Known rows, with every way that one mark hangs from another:
{W {F {A D}} M}: [ 0.06  1.30  0.56 -0.49  0.61 -0.82  1.00 -0.06 -1.44 -0.14 -1.58  0.37
  3.16 -2.13  1.11  0.01 -1.04  0.64 -0.57 -0.20  1.33  0.10]
{Q {D A}}: [ 0.42 -0.09 -0.64  0.18  0.86 -0.31  2.33  2.06  1.04  0.70  0.35 -0.02
 -2.72  2.07 -0.47 -0.07 -0.55  0.41 -0.67  0.47 -0.97 -0.24]
{W F {M {G D}}}: [ 1.20  1.90  2.17  0.54 -0.37 -1.06 -1.32 -0.41 -1.35 -0.24  0.59 -1.02
  4.53 -2.31  1.04 -0.10  1.73  1.26 -1.88  0.21  0.24 -0.53]
{F W}: [-0.10 -0.15  0.08  0.09 -0.85 -0.25  0.48 -0.93  1.04 -0.32  1.01 -0.18
 -0.85 -0.73 -0.76  1.69  0.99 -0.19  1.01  0.14 -0.85 -0.13]
{G D {M W}}: [-0.26  0.51 -0.64  0.35 -0.25  1.27  2.29  0.57  0.11  0.54 -0.05  0.44
 -1.01 -0.43  0.09 -0.62  0.96 -0.19  2.36 -0.17  0.81 -0.28]
{Q {D {A F} {G M}}}: [ 0.36 -1.37 -1.05  0.04 -0.42  0.20 -1.79  1.63  0.41 -0.23 -0.24 -0.96
 -3.04  2.95 -1.25 -0.89 -1.94 -0.45 -0.57  0.21 -0.26  0.02]
{Q {D A {G M}}}: [ 0.42 -0.98 -1.38  0.09  1.65 -0.02  0.64  1.53  0.69  0.85 -0.39 -0.26
 -4.44  0.69 -1.35  0.15 -1.65  0.09 -0.60  0.04  0.70  0.21]
{A {D {G {M W}}}}: [-0.46 -1.41 -1.63 -0.42  3.52  1.54  3.09  0.24  0.16  1.36 -0.94  1.43
 -3.02 -1.09 -0.45 -0.19 -1.23 -0.19  0.79 -0.71  2.19  0.43]
{D G}: [-0.57  1.14  0.31 -0.44  0.59  0.05  0.43 -1.20  0.05  1.06  0.39 -0.30
 -1.49 -1.88 -0.89 -0.02 -2.05 -0.93 -0.36 -0.17  0.08  0.30]
{D A}: [-0.02 -0.05 -0.16  0.32  0.82 -0.16  1.71  0.51  0.66  0.91  0.70 -0.42
 -2.03  2.00 -0.26  0.40  0.45 -0.62 -0.34  0.04 -0.09  0.32]
{A {D G}}: [-0.51  0.20 -0.25 -0.57  2.67  0.46  2.62 -0.51  0.15  1.57 -0.43  0.67
 -1.90 -1.24 -0.72 -2.40 -2.73 -0.23 -1.07 -0.28  0.82  0.05]
{A {D {G {M {W F}}}}}: [ 0.27 -1.02 -1.07 -0.74  2.12  0.69  1.62  0.09 -0.60  0.99 -1.44  1.83
 -0.80 -1.73 -0.02  1.02 -1.44  0.31  1.09 -0.66  1.60 -0.01]
{W M}: [-0.05  0.43  0.46  0.24  1.13 -0.71  0.53 -0.37 -0.41 -0.11  0.97 -0.87
  0.02 -1.82  0.02  1.41  0.20 -0.08 -0.59 -0.12  0.88 -0.13]
{G {D {A F}}}: [ 0.16  0.62  0.53  0.62 -1.96 -0.14 -0.56  0.74  0.19 -0.17  0.98 -0.95
  1.02  4.14  0.37 -3.45  0.01 -0.83 -0.03  0.59 -1.53 -0.70]
{W F}: [ 0.37  1.18  0.96 -0.46 -1.16 -0.39  0.29 -0.22 -0.53  0.53 -0.03 -0.37
  0.81 -0.96 -0.05  1.77 -0.72  0.00  0.75 -0.10 -0.40 -0.05]
{Q {D A {G {M W}}}}: [ 0.22 -1.61 -1.91  0.00  2.32  0.37  1.09  1.71  0.81  0.60 -0.45  1.23
 -4.12  0.42 -0.75  1.47 -0.95  0.15  0.31 -0.15  0.28  0.02]
{W F M}: [ 0.64  0.74  0.94 -0.01 -0.43 -1.29 -0.84 -0.48 -1.19 -0.57  0.44 -0.58
  2.59 -2.34  0.45  2.74 -0.30  0.63 -0.34 -0.10  0.06 -0.28]
{A D F}: [-0.49 -0.46  0.01 -0.23 -0.18  1.01  1.62  0.54 -0.08  0.38 -0.03 -0.34
 -1.07  2.43  0.03 -2.42 -0.99 -0.34 -0.07 -0.01 -0.01  0.02]
{A {D G} {F W}}: [-0.47 -1.19 -0.32 -0.41 -0.14  0.02 -1.28 -1.13  0.53 -0.47  0.40  0.29
 -0.52  0.60 -0.71 -2.03 -1.72 -0.16 -0.15  0.13 -0.74 -0.47]
{G D}: [-0.15  2.26  0.73  0.25 -0.91  0.45  1.75 -0.08  0.17  0.77  0.56 -0.63
  0.50 -0.58 -0.11 -2.51 -0.61 -0.22  0.49  0.24 -0.31 -0.77]
{M W}: [-0.59  0.22 -0.05 -0.09  0.80  0.77  2.38  0.11  0.31  0.66  0.57  0.66
 -1.50 -0.72  0.16  1.74  0.42 -0.45  1.48 -0.29 -0.32  0.11]

Rows:
[-0.89  0.59 -1.05 -0.73  1.30  1.12  1.99 -0.23 -0.28  1.20 -2.37  0.09
 -1.93 -1.41 -0.60 -1.99 -2.13 -0.82 -0.05 -0.60  2.70  1.47]  {F {A {D {G M}}}}
[ 0.35 -0.37  0.23  0.83 -2.89 -0.79 -2.13  0.01  0.89 -1.15  1.50 -0.50
  1.39  3.76  0.28 -2.09  1.26 -0.30  0.42  0.71 -2.42 -1.27]  {G {D {A {F W}}}}
[-0.28  1.34  1.21  0.45  0.67  1.02  1.63 -0.10  0.12  0.81  0.59  0.33
  0.55 -0.52  0.93 -0.99  2.50  0.20  0.22  0.04 -0.35 -0.23]  {M {G D} W}
[ 0.26 -2.00  0.71  0.61  1.30 -0.33 -1.61 -0.52 -0.01 -1.45  0.90 -0.59
  1.28  0.85  0.46 -0.58  2.86  1.05 -2.12  0.14  0.46  0.02]  {A D {F {W {M G}}}}
[-0.45  2.06  0.32 -1.25  0.04  0.01  0.74 -0.80 -0.99  1.08 -2.30  0.83
  2.07 -2.25  0.17 -1.43 -3.38 -0.16 -0.47 -0.30  0.65  0.50]  {W {F {A {D G}}}}
[-0.86  0.42 -0.44 -0.41 -0.04  0.44  2.15 -0.50  0.65 -0.02 -1.07  0.75
 -0.11 -0.71  0.10 -0.92  0.35  0.06  0.41 -0.05  0.28  0.53]  {F {A D} W}
[ 0.29  0.46  1.21 -0.16  0.43  0.45  0.33 -0.09 -0.60  0.70  0.00  0.45
  1.06 -0.97  0.76  3.20  2.16  0.54  0.24 -0.22 -0.26  0.71]  {M G {W F}}
[ 0.18 -2.39 -1.07  0.26 -1.43 -0.47 -3.60 -0.54  0.81 -0.88  0.64 -0.72
 -1.76  2.66 -1.02  0.64  0.44 -1.05  0.30 -0.02 -0.29  0.42]  {D {A {F W}} {G M}}
[-0.48  1.02  0.03 -0.86  0.45  0.63  2.59  0.37 -0.74  0.71 -2.01  2.08
  2.14 -0.80  1.27  0.56 -0.77  0.29  1.29 -0.37  0.26  0.32]  {M {W {F {A D}}}}
[ 0.46  0.44  1.27  1.01  0.32 -0.89 -1.69 -1.22  0.12 -1.04  1.60 -0.96
  2.90 -2.24  0.61 -0.15  3.37  1.23 -1.63  0.43 -0.05 -0.78]  {F {W {M {G D}}}}
[-0.07  0.30 -0.72 -0.41  0.47  0.67  0.70  0.84  0.32  0.50 -0.64 -0.41
 -3.94 -1.85 -1.72  0.29 -2.48  0.21  0.12 -0.13  0.96  0.31]  {Q {D {G M}}}
[-0.24  1.68  0.39 -0.84 -0.59  0.33  2.38  0.22 -0.86  0.91 -2.18  0.53
  1.93 -0.69  0.49 -0.72 -1.37  0.08  0.16 -0.26  0.62  0.45]  {W {F {A D}}}
[ 0.08 -0.18 -0.31 -0.08 -0.38 -0.26 -1.88  1.00  0.40 -0.14  0.44 -0.39
 -2.12  2.58 -0.85 -1.58 -2.84 -0.27 -1.22  0.45 -1.88 -0.31]  {Q {D {A F} G}}
[ 0.34 -1.37 -0.41  0.04 -1.09 -1.08 -3.10  0.35  1.21 -1.17  0.97  0.00
 -1.35  2.09 -0.91 -0.01 -1.37  0.32 -0.65  0.65 -2.74 -0.87]  {Q {D {A {F W}} G}}
[ 0.28 -0.49 -0.44 -0.27 -0.47  0.58  0.68  0.44 -0.51  0.26 -0.55  0.60
 -0.57 -0.92  0.08  3.89  0.89  0.07  2.49 -0.45  0.78  0.48]  {G {M {W F}}}
[ 0.76 -1.12 -1.11 -0.18  0.70 -0.31 -0.75  0.24 -0.20  0.61 -0.50  1.10
 -0.94 -0.13 -0.01  3.13 -0.32 -0.30  0.90 -0.50  0.60  0.33]  {D A {G {M {W F}}}}
[ 0.12 -1.74 -0.29  0.50 -1.98 -0.81 -2.06 -0.02  1.07 -1.07  1.53 -0.57
 -0.41  3.85 -0.19  0.74  1.66 -0.65  0.30  0.43 -1.93 -0.25]  {D {A {F W}}}
[-0.09 -1.62 -1.57  0.14  2.13  0.43  0.91  0.32  0.47  0.97  0.04  0.72
 -3.30  0.52 -0.46  1.74  0.02 -0.85  0.58 -0.46  1.18  0.65]  {D A {G {M W}}}
[ 0.45 -1.66 -0.51  0.39 -1.88 -0.67 -1.74  1.39  1.39 -1.44  1.12 -0.20
 -1.48  3.50 -0.54  0.47  0.42  0.58  0.00  0.80 -2.73 -0.65]  {Q {D {A {F W}}}}
[-0.29  0.93  0.84 -0.64  1.21  0.99  2.15  0.16 -0.83  0.89 -1.91  1.40
  1.94 -0.78  1.41  0.57  1.59  0.70 -0.16 -0.34  0.80  1.17]  {M G {W {F {A D}}}}
[ 0.40 -1.87 -0.19  0.53 -0.24 -1.77 -4.60 -1.25  0.14 -1.82  1.85 -0.61
  1.30  0.91 -0.05  0.71  0.16 -0.35 -1.45  0.25 -1.23 -0.68]  {D {A {F {W M}}} G}
[-0.38  0.59  1.01  0.39 -0.29 -0.65 -1.75 -1.48 -0.21 -1.17  0.11 -0.95
  2.52 -2.58  0.50  2.22  3.51  0.41 -1.45  0.03  0.59  1.05]  {F A {W {M G}}}
[-0.67 -0.06  0.06 -0.56  0.61  0.75  0.20 -0.40 -0.25  0.59 -0.07 -0.08
 -0.75  1.05 -0.59 -3.34 -3.00 -0.68 -0.77 -0.08  0.18  0.01]  {A {D G} F}
[ 0.37  0.17  1.66  1.03 -1.70 -0.86 -4.19 -1.10 -0.20 -2.06  1.90 -1.63
  3.88 -0.17  0.66 -1.27  3.15  0.68 -1.37  0.58 -1.03 -0.76]  {A {F {W {M {G D}}}}}
[-0.12 -1.14  0.46  0.44 -1.94 -1.05 -3.17 -1.02 -0.05 -2.25  1.80 -1.04
  1.69 -0.11 -0.13  1.61  1.13 -0.02  0.12  0.24 -1.10 -0.47]  {A {F {W M}}}
[ 0.19 -1.05 -0.77  0.77 -1.29  0.71 -0.49  1.28  0.24 -0.32  0.39 -0.09
 -0.22  4.23  0.60 -1.47  1.50 -0.70  1.63  0.16 -0.08 -0.34]  {G {D {A F}} {M W}}
[-0.52 -0.19 -0.30  0.02  0.97 -0.47  1.03 -0.76  0.08 -1.02 -0.53  0.52
  1.31 -2.07  0.53 -0.05  0.84  0.61 -0.60 -0.08  1.00 -0.09]  {F {A D} {W M}}
[-0.09  2.05  0.09 -0.27 -2.78  0.66  0.28  0.30 -0.96 -0.13 -1.80  0.54
  2.62 -1.32  1.06  0.53  0.69 -0.21  2.76 -0.24  0.57  0.10]  {G D {M {W {F A}}}}
[ 0.49  3.37  2.25  0.22 -1.49 -0.95 -1.81 -0.69 -1.70 -0.53 -0.79 -1.05
  6.04 -2.61  1.63 -0.92  1.46  0.87 -1.52  0.24  0.52  0.16]  {W {F A} {M {G D}}}
